What can hang from each mark
bola: sabig ziru
lesutes: sabig zeki
sabig: bola lesutes rogi zeki
ziru: bola rogi zeki
zeki: lesutes rogi sabig
rogi: sabig zeki ziru

Known rows, with every way that one mark hangs from another
lesutes[zeki[rogi[ziru] sabig]]: [-2.77 -1.38 -2.06  0.48  1.18 -2.73  1.40 -0.44  2.26  1.96  0.26  0.60
 -1.64  0.68  0.52 -0.42  1.49  1.36  1.44  1.63 -3.27  1.71 -1.36  0.97
  0.09 -0.36 -0.20  2.54]
zeki[rogi[sabig[bola]]]: [ 0.42 -0.42 -0.05  3.46  0.98 -0.06  3.89  0.19  1.45  1.79 -0.57  0.31
  0.27  0.93 -2.14  0.81 -0.36 -1.53 -1.86  2.29 -1.34  3.94 -3.28  0.64
  1.77 -0.87 -0.30  2.71]
ziru[bola rogi]: [ 1.18 -1.30 -3.45 -0.26  1.50 -1.93  2.08  0.79  1.18  1.12 -1.78  2.61
 -0.94  0.16 -1.03  1.70  0.91  0.88 -3.15  2.27  0.00  0.02 -1.06 -1.39
 -0.61  0.41 -2.44 -0.54]
bola[sabig[rogi zeki[lesutes]] ziru]: [-2.10 -0.44  1.08  0.29  0.30  0.19  1.71 -2.50 -0.70 -0.11 -1.40  0.33
 -1.46  0.29 -0.61 -2.70  1.15 -0.01  1.90 -1.78 -0.58 -2.25  2.23 -1.31
 -0.92  1.00 -0.10 -0.51]
lesutes[sabig]: [ 2.05 -2.04 -1.16 -1.62 -0.42 -0.14  2.54  0.34  2.37  3.92  0.41  0.76
 -1.75  0.72  0.13  0.25 -0.69  1.55  4.18  0.86 -1.05  2.46 -1.21  0.15
  0.00 -0.79  1.32 -0.73]
sabig[rogi]: [-0.32 -1.74 -1.32 -0.29  1.57  0.21  0.95 -0.12  0.82  2.68 -0.12 -1.79
 -0.71  0.23 -0.62 -0.30  0.54 -1.57 -0.28  1.06 -1.29  0.53 -1.45 -0.40
  0.01  0.34 -0.55  0.23]
zeki[lesutes rogi]: [-0.07 -2.41 -1.21  0.83 -0.19 -0.47  1.15 -1.53  0.99  1.19 -0.48  0.75
 -2.07  0.84 -1.83 -0.44 -2.34  0.42  0.72 -0.45 -1.75  0.57 -2.30  0.06
  0.36 -2.35  0.81  4.03]
sabig[bola lesutes]: [ 0.00 -1.14  0.17  0.79  1.15  0.20  1.68 -0.83  1.71  1.24  1.12  2.37
  1.32 -0.30  1.73 -0.95 -1.69 -0.77  1.02 -0.32 -0.29  5.36  0.18 -0.64
  0.05 -1.15  0.29 -0.93]
sabig[zeki]: [-1.40 -2.78  0.02  0.47  0.47 -0.65  1.85 -0.64  0.67  1.58  0.88  0.45
  0.46  0.47  1.29 -2.73  0.07  1.28 -1.35  0.66 -0.82  1.76  2.92 -1.04
 -0.03  0.11 -0.95  0.15]
lesutes[sabig[rogi[zeki]]]: [ 0.13 -1.27 -0.52  0.55 -0.34  0.65  1.48  0.44  2.26  3.69  2.33 -1.13
 -1.33  0.34 -0.65  0.99  1.19  0.26  2.86 -0.17 -0.56  1.04 -0.76  0.15
  0.18 -1.12  0.61 -0.27]
ziru[bola zeki[lesutes sabig]]: [ 4.05 -2.95 -2.62  0.43  0.61 -2.99  0.80  1.08  2.64  1.25 -2.44  2.41
 -1.36 -0.42  1.30  0.65  0.06  3.79  1.85 -2.06 -0.84  1.63 -1.81 -1.41
  2.00 -4.46 -1.70  1.95]
lesutes[zeki[sabig[bola rogi]]]: [-2.00 -0.10 -0.82 -0.09  3.30 -0.34  0.60 -0.34  0.64  3.93  0.33  1.22
  0.16  0.78  1.49 -0.96  1.40  0.65  3.84  1.81 -2.52  4.45 -1.98 -0.58
  0.07 -0.58 -0.76  0.76]
ziru[bola zeki]: [ 2.89 -2.83 -2.34 -0.12  1.56 -3.00  1.07  1.24  2.72  1.17 -1.54  1.05
  0.35 -0.17  0.99  0.80  1.00  2.08 -2.16 -0.38  0.34  0.42 -0.26 -2.04
  1.74 -2.47 -2.58 -0.27]
zeki[rogi]: [-1.31 -2.00 -0.95  1.00  0.63 -0.76  2.28 -0.92  2.01  1.19  0.29 -0.02
 -1.34  1.04 -1.58  0.03 -0.65 -0.49 -0.50  2.11 -1.55  1.26 -1.92  0.21
  0.85 -1.08  0.41  2.69]
lesutes[sabig[bola zeki[rogi]]]: [-0.98 -0.75  0.49  0.57  1.47  0.15  2.77 -1.24  0.92  2.64  2.65  2.47
  0.36  1.38  0.37 -0.43 -0.15  1.32  2.93  3.53 -0.33  4.60 -1.43  0.19
  0.29 -1.77  1.59  1.32]
lesutes[zeki[rogi sabig[bola[ziru]]]]: [-2.92  0.86 -0.18  1.21  1.94 -1.65  1.78 -0.97  2.23  1.39 -0.34  2.95
 -0.46  1.31 -0.25 -0.95  1.62  1.08  4.82  2.10 -2.00  3.58 -1.92 -0.56
  1.67 -1.11  1.34  3.26]
ziru[zeki]: [ 1.68 -2.92 -1.50  0.88 -0.23 -1.83  1.78  0.72  2.79  1.30 -1.07 -0.60
 -0.14  0.43 -0.69 -0.42  0.39  1.99  0.65 -1.25 -0.92  0.64 -0.09 -0.86
  1.39 -2.29 -1.09 -0.14]
lesutes[sabig[bola] zeki]: [ 0.19 -0.87 -0.54 -1.82  1.74 -0.08  1.37 -0.12  1.16  4.92  1.22  2.72
  0.75  1.42  1.76 -0.50 -0.12  2.39  5.78  1.25 -1.32  4.22 -0.95 -0.66
 -0.70 -0.99  0.48 -1.34]
ziru[zeki[lesutes]]: [ 2.77 -3.29 -1.24  0.61 -1.13 -1.40  0.84  0.23  1.97  1.30 -1.63  0.14
 -0.52  0.31 -1.01 -0.98 -0.94  2.71  1.83 -3.41 -1.30 -0.01 -0.28 -0.94
  1.02 -3.59 -1.01  1.17]
ziru[bola zeki[rogi]]: [ 1.24 -2.84 -2.43  1.23  2.12 -3.00  1.41  0.28  2.77  0.25 -0.93  0.88
 -0.31  0.27 -0.51  1.65  1.34  1.31 -2.33  1.38  0.42  0.24 -2.20 -1.33
  2.15 -3.41 -1.55  2.20]
ziru[bola zeki[lesutes]]: [ 4.06 -3.29 -2.48 -0.24  0.74 -2.65  0.11  0.76  1.90  1.06 -1.97  1.62
 -0.13 -0.44  0.74  0.59 -0.24  2.76 -1.03 -2.37  0.01 -0.52 -0.46 -2.10
  1.34 -3.80 -2.31  0.90]
bola[sabig[lesutes zeki] ziru[rogi]]: [-3.44 -0.66  0.25  1.63 -0.24 -0.41  4.28 -2.62  0.41 -2.02 -0.83  2.89
 -1.91  0.20 -1.21 -2.16  1.90  0.31  1.96 -0.74  0.40  0.17  3.68 -0.71
 -1.52  1.61  0.87 -2.59]

Rows
[-1.86 -2.48 -1.36 -0.16  2.92 -1.54 -0.45 -1.17  0.59  0.15  1.95 -0.39
  0.74 -2.00  3.40 -0.55  2.70 -2.05 -5.32  0.36  0.81  0.54  2.94 -0.54
 -0.88  0.65 -0.91 -1.73] | sabig[lesutes rogi[ziru[bola]] zeki]
[ 0.30 -1.46 -2.96 -3.28  2.80 -1.59 -0.35  0.54  1.02  4.54  0.70  0.05
 -0.62 -0.13  2.25  1.58  2.92  0.59  1.27  1.65 -0.82 -0.37 -1.26 -0.27
 -1.28  0.64 -0.65 -2.11] | lesutes[sabig[rogi[ziru[bola]]] zeki]
[ 0.84 -1.36 -1.55  1.90 -2.62 -0.13  2.46  0.37  1.58  1.85  0.63  1.87
 -2.15  0.67 -2.76  0.99 -0.19  2.80  2.41 -2.01 -0.96 -0.32  0.00  0.12
 -0.95 -1.86 -0.27  0.57] | ziru[rogi[zeki[lesutes[sabig]]]]
[ 0.90  1.65 -0.35  0.78 -0.43 -0.31  1.21  1.01  1.87  3.13  2.94 -0.56
  1.14 -0.17 -0.04  2.24  1.29 -0.21  0.44  0.31 -0.69  1.24 -1.27  0.46
 -0.03 -0.57 -0.82 -0.97] | lesutes[sabig[bola rogi[zeki ziru]]]
[ 3.97  0.05  0.39  3.00 -1.20 -1.00  3.06  1.43  2.23  0.58 -3.26  0.76
  0.97  0.03 -2.45 -0.29  0.89  0.59  1.49 -3.04 -0.71  1.63 -1.01 -0.82
  2.96 -1.92 -0.34  0.92] | rogi[sabig[bola[ziru[zeki[lesutes]]]]]
[-1.94 -1.68 -0.03  0.08  2.15 -0.18  0.60 -1.25  0.98  2.21  1.55  2.90
  1.74  0.35  2.68 -2.04 -0.61  0.25  2.09 -0.49 -0.74  5.24  1.18 -1.14
 -0.55 -0.92  0.15 -1.38] | sabig[bola lesutes[zeki]]
[-1.00 -1.51 -2.06  0.39  1.69 -2.44  2.34 -1.61  1.68 -0.36  0.37  1.41
 -1.24 -0.47  1.04  1.53 -0.11 -1.19 -3.94  1.19 -0.29  0.15 -0.72  0.34
 -0.76 -0.13 -1.10 -0.02] | zeki[rogi[ziru[bola[sabig[lesutes]]]]]
[-0.54  0.52 -0.60  0.46  1.77 -0.28  0.53 -0.55  1.21  0.89  1.61 -0.40
  1.54 -1.26  1.33  0.64  0.61 -3.24 -1.91 -0.05 -0.45  2.57 -0.91  0.36
 -0.63  0.18 -0.18 -1.60] | sabig[bola lesutes rogi[ziru]]
[-0.47 -2.33 -0.72 -0.63  2.13 -1.51  2.34 -1.20  0.11  1.29 -0.40  2.61
  0.18  0.29  2.84 -1.14 -0.18  1.53 -3.12  1.38  0.08  0.80  2.45 -1.86
 -1.21  0.70 -3.41 -1.76] | ziru[bola[sabig[zeki]]]
[ 1.35 -2.28 -2.70  1.67  2.14 -3.38  2.03  0.58  3.31  0.53 -1.26  1.72
 -1.54  0.21 -0.05  1.71  1.70  2.31  0.44  1.84 -0.61  2.25 -3.38 -0.53
  2.88 -4.12 -0.97  3.45] | ziru[bola zeki[rogi sabig]]
[ 2.43 -1.39 -0.61  0.65 -1.87 -2.01  1.17  0.16  3.06 -0.39 -2.83  0.48
 -0.95 -0.06 -1.86 -1.31  0.80  1.97  3.09 -4.05 -0.53 -2.03  0.78 -1.62
  2.33 -2.47  0.86  1.03] | bola[ziru[zeki[lesutes]]]
[ 1.05 -1.57 -2.92  2.30 -0.23 -2.21  3.59  1.18  2.95  0.53 -2.22  1.05
 -2.30  0.80 -2.72  1.14  2.01  3.00  3.36  0.25 -1.80  1.88 -2.51  0.23
  0.98 -2.43 -0.88  0.82] | ziru[rogi zeki[sabig]]
[-2.76  0.16  0.19  3.23 -1.88 -0.59  4.06 -1.52  2.38 -1.98 -0.45  2.38
 -2.24  0.11 -2.18 -0.34  1.55  0.24  1.92 -2.58  0.22 -0.83  3.11 -0.84
 -0.90  0.85 -0.08 -2.27] | bola[sabig[lesutes] ziru[rogi[zeki]]]
[-1.60  0.97  0.16  0.45  1.92 -0.97  0.43 -0.30 -0.31  1.25  1.68 -0.76
  2.78 -0.24  1.38 -0.91  1.67 -1.42 -3.89  1.68 -0.84  1.11  0.98 -0.39
 -0.55  1.21 -2.38 -0.46] | sabig[bola rogi[ziru] zeki]
[ 1.61 -2.55 -2.29  2.31  0.87 -1.31  2.86  0.77 -0.39  1.06 -2.37  2.32
 -0.69 -0.29 -1.31  0.45  1.47  1.08 -4.18  0.34  0.04  0.63  0.67 -0.85
 -0.28  0.14 -2.40  0.18] | ziru[bola rogi[sabig[zeki[lesutes]]]]
[-3.05  0.43  0.50  0.23  3.08  0.35 -0.28 -1.68  1.19  1.13  0.50  1.27
  1.14 -0.34  1.03 -1.49  2.59 -2.19  3.58 -0.41  0.16  2.70  0.60 -1.56
  0.30  0.13  1.73 -1.37] | sabig[bola[ziru] lesutes[zeki] rogi]
[-3.05 -1.32  0.19  1.26  0.43 -1.74  3.57 -2.12  0.42 -0.06  0.79  0.40
 -0.68  0.96  0.07 -1.31  0.10  0.48 -2.72  1.33 -1.45 -0.40  1.39  0.42
 -1.55  0.97 -2.07  0.08] | bola[sabig[zeki[rogi[ziru]]]]
[ 1.23  1.88  0.02  0.62  0.42 -0.12  0.83 -0.53  1.29  1.43 -1.69  1.68
 -0.84 -0.08 -0.76 -0.48  0.37 -0.20  5.34 -0.99 -1.90  2.28 -2.89 -0.45
  1.71 -1.65  1.15  2.63] | zeki[lesutes sabig[bola[ziru] rogi]]
[-3.02 -1.35  1.11  1.56  3.10  1.08  0.58 -2.08 -0.27  1.02  2.64  0.78
  2.10 -0.62  2.07 -1.97  1.01 -2.13 -0.45  0.63  0.39  4.83  1.70 -0.76
 -0.37 -0.51  0.38 -0.93] | sabig[bola lesutes rogi zeki]
[ 0.92 -2.04 -2.51  2.29  1.57 -1.68  3.73  1.08  0.34  1.11 -1.98  1.87
 -0.39 -0.11 -1.02  0.78  2.52  0.59 -5.13  2.37  0.38  1.16  0.79 -0.88
  0.01  1.09 -2.63 -0.54] | ziru[bola rogi[sabig[zeki]]]
[-3.34 -3.61  0.02  0.90  2.28  0.81  0.52 -2.09  0.24  0.86  2.20 -0.75
 -0.19 -0.69  1.68 -2.48  1.51 -1.82 -0.34 -0.07  0.13  2.84  2.54 -0.40
 -0.68 -0.15  1.00 -0.80] | sabig[lesutes rogi zeki]
[-0.03 -1.03  0.99  0.74  0.37 -0.01  0.86 -1.15 -0.44  1.58  0.82  2.70
  2.16  0.47  1.41 -2.78 -1.84  1.71 -0.47 -0.80 -0.95  3.00  1.70 -1.31
 -0.36 -1.48 -1.41  1.18] | sabig[bola zeki[lesutes]]
[ 0.08 -1.86 -1.59 -0.94  1.75 -1.98 -1.11 -0.60 -0.69  1.11  0.19 -0.39
  0.61 -1.26  1.92 -0.66  1.38 -0.41 -5.22 -0.61 -0.36 -2.16  1.62 -0.92
 -0.89  0.24 -2.34  0.38] | sabig[rogi[ziru[bola]] zeki[lesutes]]
[ 3.46 -0.92 -0.60 -1.28 -0.71  0.42  1.58 -0.28  0.91  3.59  0.12  2.66
 -0.31  0.55  0.30  0.07 -2.85  2.04  4.84 -0.94 -1.37  3.21 -2.22 -0.15
 -0.16 -2.46  0.83  0.48] | zeki[lesutes[sabig[bola]]]
[ 0.34 -2.61 -1.42 -0.70  2.01 -0.99  2.30 -1.24  1.13  1.15 -0.42  2.81
 -0.95 -0.43  2.87  0.12 -1.11  0.21 -1.59 -0.14  0.35  2.15  1.08 -1.26
 -1.20 -0.27 -1.76 -2.46] | ziru[bola[sabig[lesutes]]]
[ 0.54  0.68  0.33  1.07  0.41  0.82  1.46  0.51  1.80  3.72  2.74  0.23
  0.64  0.49 -0.14  1.58  0.73  0.19  2.87  0.76 -0.40  2.85 -1.52 -0.26
  0.31 -1.61 -0.01 -0.38] | lesutes[sabig[bola rogi[zeki]]]
[ 0.97  0.18 -0.94  2.37 -2.10  0.14  2.36  0.36  1.14  2.08  1.11  2.99
 -0.64  0.94 -2.51  1.28 -0.71  2.61  2.46 -1.48 -0.88  1.13 -0.64 -0.16
 -0.78 -2.09 -0.63  0.56] | ziru[rogi[zeki[lesutes[sabig[bola]]]]]
[-2.07 -2.83 -1.70 -1.30  4.38 -0.59  0.69 -1.89  0.00  2.11 -0.02  1.68
 -0.76 -0.24  3.09 -0.14  1.04 -0.70 -0.32  0.49  0.05  1.46  0.85 -1.38
 -2.08  0.29 -1.86 -2.80] | ziru[bola[sabig[lesutes[zeki] rogi]]]
[-2.85 -2.30 -1.69 -0.86  2.31 -0.86 -0.63 -1.01  1.08  1.72  1.16 -1.45
 -0.38 -0.94  1.90 -0.86  2.10 -2.02 -0.45 -1.11 -1.29  0.41  1.12  0.17
 -1.51  0.83  0.00 -2.03] | sabig[lesutes[zeki] rogi[ziru]]
